Every row comes from one small tree of marks. The marks that hang from a mark follow it in brackets, in alphabetical order. Every link used is in the known rows. Which tree was each row made from?
Known rows:
T{E{L W}}: [-32 -19  -9  22 -14  11 -10 -21 -18   9 -10  17  25 -15  46   4 -46 -14
   7  -6 -30  -4]
T{X{Y}}: [  7  20   0  29  13   4  44  -6 -14 -17   2  -8   6  15  -9 -20   1 -28
  -3  -2 -13 -13]
X{T{E} Y}: [-20  49 -21  29  53 -10  48 -10  -1 -32 -15 -13 -15  -6  34 -31 -24  10
  -2  -5 -34  21]
V{L{T W}}: [ 29  25  26 -18 -46 -33   4  19  -2 -14  19  -9 -27 -33 -22 -23 -29   4
  28 -17   5  -5]
E{L W Y}: [-14 -28   1  34 -42 -13 -33 -52   2  24 -21  61  28 -67  50  21 -38 -10
   4   1 -14 -38]
L{T{E{Y} X} W}: [ 10  31  22  16 -36  15  40  34 -30   2  22 -16 -12   7 -21   3 -28 -22
  -1 -17 -10 -16]
V{L{W} X{T Y}}: [ 30  44  10 -26   4 -48  43 -17  -8 -32  16   6  -4 -26  -9 -37  -6  -2
   4  -6   0  17]
Y{L}: [ 14  14   8  16   3  10  16  25  -5   5  -9  10  12  15  -9 -39 -29  -8
 -14  -2  24   4]
W{L{T}}: [ 14  20  -4  21  -3  -2  22  14   7  15  21  -3 -51 -12 -17   4   6   3
  -4  -7  34   0]
X{E{L W} T Y}: [ -9  19  -4  42  53 -40   8 -74  -4 -46 -31  36 -10 -28  47 -50 -12  14
   1  18 -33  -9]
L{T{E} W}: [  4  39  28  -7 -21   9  24  33 -20  -1  26 -16 -24  10 -22   1 -25  -8
  12 -11  -6   8]
E{L{T{X}} W Y}: [ 11 -26   0  41 -38  -9 -18 -47 -20  20 -11  42   8 -50  15  19 -49 -29
   7  -2 -11 -56]
L{T{X{E Y}} W}: [ 27  47  40  10  -5  -6  41  10 -25 -24  24  -9 -28  17 -40 -24   0 -20
   8   1  -2 -12]
V{X{T W}}: [ 44  12 -18 -17  51 -36  22 -19 -24 -10   9  -9   2  16 -20 -17  33  -9
 -28 -11   4   7]
W{L{T{X{Y}}}}: [ 19  30  -3  34   4  -1  45   9   0   6  23  -8 -48  -5 -21  -6   8 -12
  -5  -7  25  -7]
Y{L{T W}}: [ 32  46  30   7 -10  12  34  43 -14   2   9  10 -10  19 -43 -37 -35 -12
  -5  -9  32   4]
X{E T Y}: [ -9  31  -2  31  63 -39  18 -42   1 -51 -23  -1 -24  -9  34 -54   8  26
 -10  19 -27   8]
E{W{L}}: [ -5   2 -17  28 -29   0   6   1  -6  16  10  37 -10 -20  -9  11   5  -5
   3  -6  19  -9]
Y{L{T}}: [ 30  18  12  14   7   7  15  28 -16   5  -1  -6 -14  19 -37 -38 -40 -15
  -3   0  27  -1]
L{T{E X} W}: [ 16  37  22   6 -22  22  48  39 -34  -6  26 -20 -16  26 -36  -4 -25 -24
   6 -18  -9  -9]
W{L{T{E X{Y}}}}: [  5  26  -6  40   2   4  45  15  -6   8  23 -18 -44  -1  -4  -6  -7 -14
  -6 -11  16   0]
X{W{L}}: [ 23  26  -3  25   9 -41   9   8  13   8  19  -4 -21 -15  15 -21  40   6
 -20 -27  15   4]
T{E}: [-32  -8  -6  13  -3  10   0  10 -12   5  -1 -22   9   8  32  -2 -27  -4
  -2  -5 -25  13]
X{E T Y{L{W}}}: [  3  57  15  37  53 -26  41 -14  -2 -50 -23  16 -13   1  22 -81  -9  23
 -19  13  -7  14]
L{T}: [ 22   6   6  -3   6  -6   0   4 -17   0  13 -23 -38   6 -38   2 -15 -11
  14   3   5  -7]

Write each row's tree:
[ 20  -4   4  26  -4  -2   6 -44 -26  -2  -1  35  -2 -18 -11   0 -41 -38
  24   0  -9 -34] : E{L{T{X{Y}}} W}
[-28   6  12   8  -6  17   9  -5  -3   5  -2   7  23  -9  52   0 -37  -4
   0 -11 -25   7] : T{E{L{W}}}
[ 20  17  12  -7  41 -52  11 -34 -15  -6  25 -13   4   8  -5 -20  34 -29
 -12   3  -3  21] : V{X{W Y}}
[-31   8  14  46   8 -42 -10 -45   0 -20   2  21 -19 -23  34 -34  14   2
   5  25  -9   6] : X{E{W{L}} Y}
[ -3 -21 -17  38  14 -29 -21 -58  -6 -19 -42  43   3 -45  53 -24 -18  26
 -18  11 -24 -36] : X{E{L W Y} T}
[  6  63  35  22  13 -10  41  11   0 -14  12   5 -14   2 -12 -44 -26 -15
   8   3   9  19] : X{Y{L{T W}}}
[-24   2  33  29  37 -39 -16 -71  11 -29 -13  13  -3 -23  64 -41  -5   3
   6  27 -28   3] : X{E{L} Y}
[ 43 -16   6 -35 -14 -48 -10 -17 -26  -5  24 -27 -20 -13 -38 -16 -19 -23
  15   3  11  -2] : V{L{T} X}
[  3  -8   0  43 -50 -10 -20   3 -20  24  -7  33   5 -31  -8  -6 -45 -18
  -4   2  12 -27] : E{W Y{L{T}}}
[ 23  -4   2 -19  44 -17  13 -47 -23 -19  -6  18   9   9   4 -18  15   0
 -24  15  -1  -2] : V{X{E{L{W}} T}}
[ 12  38 -37  48  26 -40  31  14   7  -2  -5 -12 -24 -29  48 -29  14  26
 -41 -40  -8   2] : X{T{E{Y}} W{L}}
[  8  14  33  12 -30  -9  -6 -27  12  17  -2  32   0 -53  33  15 -35  -2
   3  -4  -4 -27] : E{L{T W} Y}
[ -2  18  18  27 -39  -2   4  19   8  17  -9  26  20 -26  21 -14 -25   2
 -21  -5  15  -8] : E{Y{L{W}}}
[  8 -14  15  20 -13 -15 -23 -43   9  20 -13  16  -5 -54  39  15 -41  -6
   3   3  -8 -32] : E{L{T} Y}
[-22  10  18  46  11 -44  -9 -44  -6 -21   6  13 -31 -21  21 -34   8  -2
   9  25  -7   3] : X{E{W{L{T}}} Y}
[ 26  81 -18  46  63 -60  58  -9  20 -28   6  -2 -42 -26  26 -52  35  20
 -20 -28  -3  16] : X{T W{L} Y}
[ 11  10   4  24  -4  10  12  29 -29   9  -1  -6  -7  20 -25 -35 -57 -22
  -4  -2  15   2] : Y{L{T{E{W}}}}
[ 34  29   1  24  12 -46   8  10   6   8  25 -15 -39 -14  -4 -20  32   1
 -14 -26  18   0] : X{W{L{T}}}
[  8  -7 -24 -10  30  -6  21 -18 -27  -1  -2  -8  11  10  -1   3  -3  -9
 -27   4  -6   6] : V{X{T{E{Y}}}}
[ 18  61  16  41  32 -64  24 -11  14  -7  30 -18 -47 -22  14 -38  30  -5
  -3 -17   5  17] : X{W{L{T}} Y}
[ 13 -11  13  20   3   7  19 -20 -18 -17 -10  12  18  12  10 -24   3 -15
 -16   2 -12 -31] : T{X{E{L{W}}}}
[ -3  21  29  38  43 -85 -22 -45   5 -33   4 -18 -15 -13  48 -66  37   5
  -9   7 -28  12] : X{E W Y}
[ 27  34  33   6   6   6  35 -21  -6  -7   8  21  -6 -10  -2  -9 -26 -21
  14  -8  -4 -20] : E{L{T{X{Y}} W}}
[ 10 -22  23 -22  20 -18  -9 -50 -20  -4   7  15  19   7   7  -9  17 -13
 -16  22   4   1] : V{X{E{L{W}}}}
[-34   4   6  31 -31   9   4  23  -6  16  -7  -4  23 -13  48 -11 -43  -2
 -18  -8 -14   7] : T{E{Y{L{W}}}}
[ -6   8  29  14 -34  -5  -5 -29  22  17 -12  49  25 -57  60  14 -24   5
  -6  -6  -6 -23] : E{L{W} Y}
[ 31  35   6  45  24 -21  48   7 -17 -17   5 -12   9  19  -8 -54   4 -32
 -18 -19  -5 -10] : T{X{W Y{L}}}
[ -9 -13  -4  45 -53  -9 -17   1 -12  24 -14  43  23 -33   9  -5 -37 -13
 -12   0  11 -22] : E{W Y{L}}
[-23 -19 -17  43 -24  20  19  11 -26   8  -8 -23  25   3  33   1 -31 -25
 -24 -11 -32 -22] : T{E{Y} X}
[ 33  22  29   0   0  13  31 -13  -8  -1   6  21  -3  -6  -8  -2 -26 -19
   9 -10   0 -25] : E{L{T{X} W}}
[ -7  -6   2  15 -11  -5 -10   6 -20   9   7 -34 -26  -7   2   7 -38 -11
   6   1 -15  -6] : L{T{E{Y}}}
[ 28  20   7  17  16  -4  30  -1 -26 -13  15 -28 -32  18 -43 -13 -15 -30
  11   1  -5 -15] : L{T{X{Y}}}
[ 26 -13   7  21   0  -9   1  -8 -30  -7   4 -26 -28  10 -29 -10 -11 -19
  -2   8  -6 -32] : L{T{X{E{Y}}}}
[-10 -41  17  34 -19 -33 -56 -60 -12   0 -18  28  -3 -41  40  -9 -22   0
   0  23 -16 -35] : X{E{L{T} W Y}}
